Each row comes from the steps of one walk. Every step used is in the known rows, and no mark comes twice. Write the walk behind each row, first mark first.
(in the rows, 128 means zero)
Known rows
U -> D -> B -> Z: [127 203  74 123 139 129 147  95  90 143  94  60 127 138  34 157 151 149
 129 114 137 127 153 138 155 145 172 107 117 186 128 114 105 106  98 115
 132 129 125 110 129]
M -> H -> E -> J: [ 80 111 128  94  92 108  28  75 130 108 167 192 119 130 116 133 127 124
 104 188  98 149 136 165 110 141  67 141 147  58 115 142 142 123 136 148
 160  83 156 163 181]
V -> D -> T -> J -> E: [124 120 198 123  95  99 127 130 142 160 150 188 135 154 158 117  96  85
 117 117 158 111 108  87 199 142  93  94 133 151 142  76 164 200 190  67
 133 108 122 124 116]
H -> E -> J: [ 72 108 155 100  98 115  77  91 121 123 143 185  92 131  95 148 126 102
 146 167 103 152 160 169 134 141  61 164 137  85 117 127 167  95 107 133
 147 102 129 169 188]
U -> D -> T -> J -> E: [116 189 162 127 106 118 139 129 126 157 146 122 149 139 112 129 110  73
 135 119 188 110 125 136 166 122 124  87 155 215 149  48 135 147 153  80
 138 117  99 161  95]
T -> J -> E -> H -> D -> V: [131  87 178 148 106 130  85  94 140 160 145 113 162 115 123 127  95  69
  95 100 127 165 185 166 193 190  70 155 163 184 101  98 142 188 133  57
 141  98 141 116 141]
D -> B: [106 141 116 109 119 121 100  76 122 141  97  98 105 142  92 153 124 132
 141 122 107 155 152 129 141 149 113 136  98 102 124 144 112 129 100 114
 129 124 125 106 134]
J -> E -> H -> D: [128 124 134 195 114  98  62 121 126 141 154 125 141 115 117 136  87  97
  94 154 135 156 161 132 187 161  76 139 169 197 129  76 128 154 145  68
 167 117 176 127 126]
E -> H -> D: [140 148  87 175 137 120  72 124 115 148 177 108 140 134 105 116 107 117
 121 128 110 154 161 125 180 156 112 147 145 161 124 116 115 137 127  96
 174 100 175 116 166]
H -> D -> U -> G: [192 162  79 114 116 126 148 114 129 185 146  84 103 138 126 168 125  80
  88 124  71 133 133  96 121 127  98  92  94 183 147 155  88 129  78  89
 146 161  73  92 150]
M -> H -> E: [102 119 118 118 102 109  42  68 138 120 149 192 113 131 129 130 134 142
  95 188  88 157 118 135 109 138  85 124 129  91 148 134 121 130 148 141
 155  96 166 126 155]
H -> D -> B: [132 139  85 142 126  91 110  66 107 182 114  71  98 149 101 162 123 113
 130 138  80 180 160 120 156 160 114 150  87 125 139 154  85 134  96  92
 153 136 130  60 152]
W -> D -> U -> G: [153 185  88  96 137 176 158 119 140 152 107 100 112 104  91 145 150 104
 103 155  95 133 117 102 114 103 111  69  84 188 139 149 121 120  81  41
 107 183  72 113 117]
T -> J -> E -> H -> D -> U: [122  73 158 149  95 150  64 107 128 156 165  83 153 117 138 136  74  57
  82 115 125 150 173 116 186 177  67 127 157 197 110  96 145 207 122  59
 136 108 101 121 135]
M -> H: [127 129 103 125 123 124  75 106 136 113 155 137 151 134 145 112 131 151
  88 154 125 126 108 129 105 128 129 113 142  99 125 144 110 151 154 146
 148 100 154 131 124]
H -> D -> B -> Z: [148 136  63 150 135  79 132  78  86 175 118  38 106 142  78 166 144 131
 111 126 100 158 161 115 175 155 154 150 108 146 129 153  93 138  98 110
 137 140 128  57 141]
Z -> B: [100 129 132 116 140  86 101  95 130 152  81  99 118 105  83 145 132 146
 139 156 112 147 142 145 137 163 126 120 127 113 139 130 108 122 119  97
  95 115 119  97 124]
T -> D -> W: [124 117 183 107 148 101 127 109 173 158 121 139 155 151 115 121  98  91
 107 146 138 131 112 115 150 128 124  90  73 178 158 105 136 162 136 112
  98 147 110 176 137]
G -> U -> D: [160 199  90 109 145 158 131 159 110 115 151  93 115  86  65 103 142 120
 111  97 117 128 111 113 107 111 155  97 104 203 157 107  85 103  72 114
 150 132  97 138 120]
D -> V: [152 127 147 102 113 135 163  82 156 128 118 134 125 126 108 132 148 129
 118  89 111 143 154 187 131 130 119 153 112 119 107 168 131 116 105 113
 129 134 121 125 161]
G -> U -> D -> T: [162 236  96 100 137 133 136 155 115 133 190  99 109 101  70 101 145 109
 126  90 140 117 102 112 116  76 163  88 105 204 176  98 100 100  84 115
 163 131  80 171 111]
T -> J -> E -> H: [ 98  78 190 147 111 152  54 135 131 127 139 134 168 106 129 116  78  85
 103 118 159 126 160 136 180 178  76 128 187 173 102  64 161 193 156  89
 124  86 142 155 104]
V -> D -> W: [145 138 153 110 133 111 105 109 162 132 118 181 126 163 121 146 111 133
 105 110 134  93 106  82 176 119 113  93  82 170 156 106 132 175 157  94
 129 139 134 122 138]
W -> D -> T -> J -> E -> H: [ 93 150 157 148 122 134  93 127 134 151 159 124 157 112 108  98 108  84
 129 159 173 136 140 132 188 125 106 112 156 185 132  69 168 170 162  18
 134 123 132 157  85]
J -> E: [117 107 168 149 107 107 114 130 138 120 116 136 129 110 140 145 101 107
 102 148 154 136 130 131 142 135  92 120 152 166 134  87 131 150 145  96
 124 144 135 133  91]
E -> H -> D -> W: [140 155 100 156 145 105  44 105 143 152 176 106 143 150  93 142  95 118
 105 121 126 123 159 123 188 124 111 135 126 205 145 105 118 150 128 100
 167 116 157 144 150]
J -> E -> H -> D -> K: [ 99 160 106 186 115  88  35  88 148 139 139 152 131 124 105 138  99  83
 121 148 161 144 167 119 183 144  83 143 164 213 128  65 118 164 136  65
 167  96 160 126 124]
U -> D -> B: [116 207  88 120 128 141 120  82 110 143  90  95 116 146  57 151 130 129
 148 120 122 147 148 141 142 147 136 109 101 164 139 113  93 103  95  97
 143 125 131 109 141]
K -> D -> U: [156 110 145 117 113 149 146  93 138 149 135  76 117 142 157 130 136 101
  94 152  77 160 147 113 135 117 110 107  80 158 134 176 127 186 107  77
 117 185  69 118 155]
B -> D: [135 164  95 136 117 126 147 102  93 152 146 104 117 171 130 124 147 132
 109 148 123  96 135 163 127 122 146 155 125 136 105 135 109 116 150  93
 142 159 155  99 154]
W -> D -> B: [102 162  89 123 143 140 118  73 118 141  82  90 108 122  71 134 145 136
 148 169 100 178 145 126 146 136 128 129  79 119 131 144 110 126  97  37
 121 161 137  79 114]
Z -> B -> D: [101 161 103 123 131  86 123  69  98 170  90  81 106 144  83 143 143 147
 128 171 109 118 150 174 135 157 141 149 125 121 120 138  90 114 138  61
 109 138 143  70 147]
B -> D -> V: [156 162 109 114 107 133 183  56 120 153 135 107 118 167 116 128 166 129
 102 113 116 113 158 213 126 126 136 175 107 129  87 173 115 103 130  81
 141 162 149  95 182]
W -> D: [120 147  99 142 154 145 141 118 123 129 107 115 129 106  99 114 149 134
 135 175 117 155 121 126 137 119 139 121 107 141 134 134 126 124 125  54
 120 163 132 100 109]

Which walk is each row?
[127 242  63  97 147 146  98 124 132 113 132 126 106 101  51 111 161 109
 140  92 148 115 124 101 103  95 168  99  97 218 158  93  78 119  63 115
 152 108  83 143 121] => G -> U -> D -> K
[128 102 215 134 112  95 138 123 140 182 147 119 142 149 184 114 108  63
 112 161 138 150 136 110 170 128  98 107 132 174 147 101 144 213 180  56
 119 146  91 141  99] => K -> D -> T -> J -> E
[128 143  94 120 128 172 151  97 131 127 124  75 115 112 108 127 147 116
 115 158 107 149 133 115 129 100 130 108  80 158 130 158 141 136  89  44
 114 185  76 106 125] => W -> D -> U
[ 94 240  71 126 140 129 112  90 142 128  94 148 129 150  74 134 155 108
 170 125 175 105 138 126 132 110 161 105 118 202 139  84  98 117 110 103
 146 100 113 133 135] => U -> D -> K
[135 236 107 124 124 118 158 128 124 154 158 127 129 152  94 124 139 110
 149 121 163 108 116 139 149  92 157  89 127 189 160  87 119  94 135 110
 161 123 110 167 126] => U -> D -> T
[143 208  80  91 138 153 104 114 105 127 126  66  96  93  39 129 140 125
 119  89  98 152 134 116 116 126 144 105  78 181 154 122  76 107  50 101
 150 130  98 123 121] => G -> U -> D -> B
[122 121 208 147 110 109  89 125 139 173 167 124 157 147 165 102  95  66
 112 153 144 150 154 115 198 139  89 112 153 181 137  86 159 217 184  49
 137 121 123 167 112] => K -> D -> T -> J -> E -> H
[ 87 153 137 118 138 101 120  87 168 152 104 172 142 151 109  98 130  75
 156 149 156 150 129 106 138 140 139 105  86 145 130 107 127 155 118 104
 109 103 102 154 155] => T -> D -> K
[120 140 124 112 116 120 113  81 128 142  90 155  99 156  99 139 119 143
 130 116  98 147 133  83 179 170 101 112  76 101 130 137 119 156 129  82
 139 118 147  74 160] => V -> D -> B
[151 151 156 132 127  91 153 118 140 172 159 122 123 161 164 111 139 104
 129 163 116 147 127 115 152  97 133 108 101 146 157 142 132 166 156  83
 137 159 108 145 128] => K -> D -> T
[135 153  64 167 141 106  70  93  91 161 153  53 127 138  54 143 122 138
 112 113 110 156 187 124 200 169 134 151 138 160 113 131 115 137 107 102
 163 104 172  99 159] => E -> H -> D -> B -> Z
[133 135 110 119 129 107 134  93 106 141  90 123 106 150  77 146 141 162
 114 106 114 125 140  83 197 166 137 110  96 121 119 140 128 158 133 102
 123 121 146  77 148] => V -> D -> B -> Z
[122 160  78 159 129 114  49  77 109 160 152  82 120 142  74 138 104 117
 129 126  92 175 181 131 187 174 100 153 119 141 125 131 106 135 105  87
 175  97 172 101 171] => E -> H -> D -> B
[ 95  91 161 156 107 122  38  87 117 165 129  90 147 127 113 141  76  72
 106 125 122 170 184 128 200 206  65 145 154 171 112  87 127 198 130  57
 142  91 145 100 127] => T -> J -> E -> H -> D -> B
[155 199 115 111 126 153 182  85 140 132 110 118 135 132  76 131 155 124
 128  94 125 137 147 190 140 131 141 122 109 180 126 134 111  90 101  96
 152 136 126 129 163] => U -> D -> V
[106 167 115 104 138  69  95  53 127 177  90  80 108 163  76 168 134 144
 107 166 124  89 147 169 143 124 139 136 101 161 140 121  89 126 135  64
  99 150 129  94 132] => Z -> B -> D -> W
[168 196  81  90 102 157 160 100 110 172 141  88 102 165 119 152 143 105
  79 128 100  74 132 144  99 105 115 105 105 181 108 152 105 107 109  80
 130 173  93 108 158] => B -> D -> U -> G
[143 170 139 122 113  95 146 126 143 151 163 186 114 166 137 111 122 125
 137 111 143 114  98  83 183 114 124  98 107 130 152 110 148 147 172  95
 149 115 131 128 146] => V -> D -> T
[141 118 126 131 143 102 140  86 101 160  87  58 115 149 100 143 152 141
 104 155  93 164 165 118 167 149 145 126  92 139 125 167 114 175 119  90
 110 164 119  92 130] => K -> D -> B -> Z
[142 116 186 118 127 111 147 124 130 182 159 108 141 163 176 104 128  80
 131 148 123 145 132 107 164 120 126 115 114 143 143 129 140 200 167  77
 122 139  85 138 128] => K -> D -> T -> J
[150 131  74 152 129  95  79  94 122 147 166 114 142 142 148 122 129 133
  78 168  98 154 115 122 126 143 129 127 129 119 137 150  82 158 146 122
 171 116 158  85 139] => M -> H -> D
[ 82 190  70 128 152 128 109  80 150 128  86 145 119 126  87 120 169 116
 169 170 155 140 132 114 136 100 153 123  99 159 131 119 118 139 108  46
 122 137 114 102 112] => W -> D -> K
[108 118 197 123  95  96 115 130 140 162 163 138 141 140 154 128  96  65
 121 119 181 112 124 125 161 120 102 112 157 161 136  78 160 176 164  94
 120 113  93 162  85] => D -> T -> J -> E
[134 194  90  80 117 115 129  71 119 189  93  69  89 138  77 170 143 127
  97 154  90 101 147 161 113 144 116 101 105 154 124 148  87 106  98  52
  99 154  89  77 153] => Z -> B -> D -> U -> G
[163 123  83 137 109 123 141  87 124 166 165  60 107 142 137 155 122  93
 100 125  82 156 146 111 146 124 115 130  92 165 137 168 111 149  80  93
 145 159  75  83 167] => H -> D -> U
[137 122 152 155 102  69 129 115 122 194 172 105 134 148 156 136 102  54
 116 136 146 147 131 116 179 139 106 129 142 177 150  91 123 177 151  73
 148 126 102 108 109] => H -> D -> T -> J -> E
[121 201 133 112 123 134 150 133 116 162 158 113 151 154 114 116 129  85
 152 105 168 106 124 132 160 115 150  89 139 190 146  75 128 132 142 105
 146 105  94 163 122] => U -> D -> T -> J
[127 162 135 184 104  72  70 122 134 159 190 130 132 126 120 130  84  87
 108 147 154 148 151 130 196 131  84 131 168 202 144  69 137 149 153  69
 172 113 162 149 115] => J -> E -> H -> D -> T
[181 198 103  86 136 165 157 120 132 118 147  92 114  85  53 108 163 121
 103  66 105 144 133 161 110 112 148 118  89 195 143 140  91  95  54 104
 152 139  89 136 146] => G -> U -> D -> V
[134 176 110 113 125 111 117  79 122 156 141 104 120 190 114 151 133 128
  90 136 146  65 133 158 132  87 142 141 105 181 126 123 113 135 149  92
 131 174 143 120 135] => B -> D -> W
[ 96 208  62 127 117 109 112  60 118 152 121 140 108 185 111 128 164 116
 143 146 160  83 148 145 118 102 159 158 118 151  98 124 101 132 138  84
 144 128 134 101 154] => B -> D -> K
[122 184 105 131 139 117 152 119 131 152 151 121 120 130 108 107 150 118
 148 167 146 140 108 124 153  79 151 112 108 152 151 122 140 116 139  56
 133 162 119 134 101] => W -> D -> T
[105 199 104 113 120  57 128  70 105 189 132  90 100 161  92 139 147 136
 138 165 129 107 141 173 149 122 149 144 123 124 133 128 103 105 149  63
 119 134 130  97 137] => Z -> B -> D -> T
[ 94 167 132 103 119  77 123  75 102 202 131  72 118 167 105 129 138 115
 139 149 133 103 145 164 155 148 142 137 131 123 124 120 113 134 156  52
 108 121 113  93 137] => Z -> B -> D -> T -> J
[104 175 104 120 122 109 101  88 160 127  99 208 112 162 116 123 143 124
 155 118 153 111 120  71 172 133 128 107  95 140 134 103 122 172 145  92
 141  97 130  96 156] => V -> D -> K
